Each row comes from the steps of one path. Every step used is in the known rows, and no mark comes twice. Write the path behind each row, first mark first.
In the rows, 128 means zero.
Known rows
k > n > s: [109 106  84 202  90  99 129 114 141 133 150 119 123 142 146 130 166 116
 154 119 187 101 140]
f > d > k > n > s > p: [129  99  81 188  83 120 137  85 100 226 149 123 134 120 138 122 162 140
 121 148 173 133 119]
r > z > k > n > s: [ 98 105 101 160  94 119 131 143 145 111 140 120 126 157 143  86 172 119
 147 114 184 127 130]
n > s: [111 107  85 169  91  88 106 112 157 125 147 132 123 150 154 139 161 121
 145  88 186 100 131]
z > k: [102 118  84 169  73 109 120 118 161  85 135 134 121 162 152  72 164 124
 143  90 175 150 110]
z > k > d: [101 129  84 173  86 131 108 119 175  94 146 120 124 164 141  70 176 127
 146 121 175 150 117]
k > z: [109 109  84 125  73  96 128 147 157 106 149 117 123 158 157 120 172 116
 159  93 177 129 127]
r > z > k > d > f: [108 121  99 138  91 128 107 147 181  95 144 115 123 159 144  69 175 128
  78 126 166 151 124]
r > z: [104 111 102 126  63  84 115 142 160  93 137 130 122 154 154 121 166 121
 149 107 175 135 126]
d > k > n > s > p: [126  98  82 203  72 103 134  85 148 222 165 121 120 120 142 128 152 134
 152 146 173  92 127]
r > z > k: [ 96 115 101 127  72 105 116 144 160  79 130 133 123 164 152  74 169 124
 143  95 173 155 114]
s > d > f > z: [123 107  84 186  98 114  99 123 136 121 146 136 115 143 146 105 160 136
  60  70 154 155 111]
s > d > f > z > k > n: [116 110  83 217 104 144 129 129 125 113 146 124 115 147 136  50 168 134
  63  92 153 176 108]
x > n > s: [116 110  84 214  92  81 125 107 207  90 148 134 121 147 144 144 154 127
 121  90 184  94 139]
x > n: [113 121  84 213  66  80 139 112 211  68 145 133 117 146 144 124 155 127
 127 102 174 122 130]
f > d > k: [130 113  80 148  81 101 121  80 117 109 139 128 133 151 151 112 163 130
 114 102 161 166 111]
d > f > z > k > n: [117 113  81 205  85 121 142 131 150 101 145 117 125 149 147  54 171 120
  87  65 170 175 122]
k > d > f: [121 122  83 179  85 107 109 118 181 116 156 114 121 145 147 113 167 126
  81 131 170 124 131]
k > d: [107 126  84 173  79 110 106 117 174 111 152 118 123 152 144 117 172 125
 151 132 179 130 127]
z > k > d > f: [114 125  83 180  93 131 108 122 184 100 149 117 121 157 144  67 171 128
  76 119 169 144 121]
f > z: [110 115  84 166  73  92 115 124 152 101 144 132 127 154 155 111 169 120
 153  43 179 158 120]
r > z > k > n > s > p: [ 97 101 101 166  73 125 133 147 142 194 143 126 124 134 137  84 168 133
 148 142 184 121 121]
p > s: [ 93 115  86 172  46  83 107 114 151 110 149 134 121 151 149  90 136 118
 151 107 178 125 133]
p > s > d > k: [112 107  84 180  70 105  92  77 130 127 157 138 110 149 138  88 123 135
 125 132 147 125 116]
p > s > d > k > z > r: [108  85  83 139  80 138 113 110 118 130 165 141 113 151 140  80 136 129
 127 122 152  59 129]

Write each row's path
[117 102  85 222 122 144 117 115 127 137 147 126 112 144 135  78 158 135
  54 132 162 120 119]	z > k > n > s > d > f
[134 104  82 224 117 106 113  71 190 108 159 138 110 144 133 143 142 143
  96 115 152  94 124]	x > n > s > d > k
[ 97 125 100 132  83 128 105 145 175  87 141 119 126 165 140  71 179 127
 147 128 174 155 121]	r > z > k > d
[121  87  80 122  82 117 139 112 153 111 158 130 121 154 155 110 165 118
 148  89 166  59 131]	d > k > z > r
[128  99  83 179 116 112  90  75 137 143 155 136 113 150 144 138 147 137
 118 113 155  98 116]	n > s > d > k
[109 102  86 176  70  96 109 116 155 207 150 139 122 128 148 137 155 135
 145 115 187  93 121]	n > s > p
[125  76  81 138 127 146 111 106 126 145 164 140 115 152 145 129 162 133
 119 104 159  33 128]	n > s > d > k > z > r
[119  93  81 174  84 114 126 126 153 105 148 144 123 141 157  99 167 122
  77  44 173  85 130]	d > f > z > r
[106 105  85 213 125 150 115 123 114 132 145 128 122 154 132  74 172 132
 125  79 170 153 116]	f > z > k > n > s > d
[123 120  82 178  93 114 106 128 175 115 157 114 126 147 148 106 175 124
  88  74 172 152 131]	k > d > f > z
[111 100  84 136  76 114 104 110 126 134 165 124 112 155 141  90 131 129
 134 122 148 126 124]	p > s > d > k > z
[131 102  80 182 105 113 134  79 102 140 147 116 136 143 143 124 165 126
 118 121 172 139 131]	f > d > k > n > s
[111 105  84 210  68 114 119  81 117 137 162 126 110 142 130  81 127 131
 135 163 148 125 125]	p > s > d > k > n
[120 106  82 178  98 137 113 128 167 114 159 130 126 144 146  95 180 125
  79  75 175  86 136]	k > d > f > z > r
[102 105  85 207  76 126 135 121 141 201 148 127 123 132 138  81 163 134
 147 135 188 116 117]	z > k > n > s > p
[104 105  86 216 119 144 117 114 120 132 144 130 116 153 131  82 165 134
 122 135 169 123 115]	z > k > n > s > d
[135  96  81 183 123 115 125 103 186 113 165 124 113 152 136 144 151 138
 106 106 153  94 130]	x > n > s > d > k > z
[128 102  81 197  95  97 129  80 147 137 161 115 122 142 146 131 156 120
 151 118 173  96 138]	d > k > n > s
[129 111  80 179  80 112 144  84 105 118 143 115 132 142 143 104 166 126
 124 136 162 167 120]	f > d > k > n
[129 106  79 107  88 113 131 113 114 112 146 113 136 157 154 114 172 125
 124  95 162 166 119]	f > d > k > z
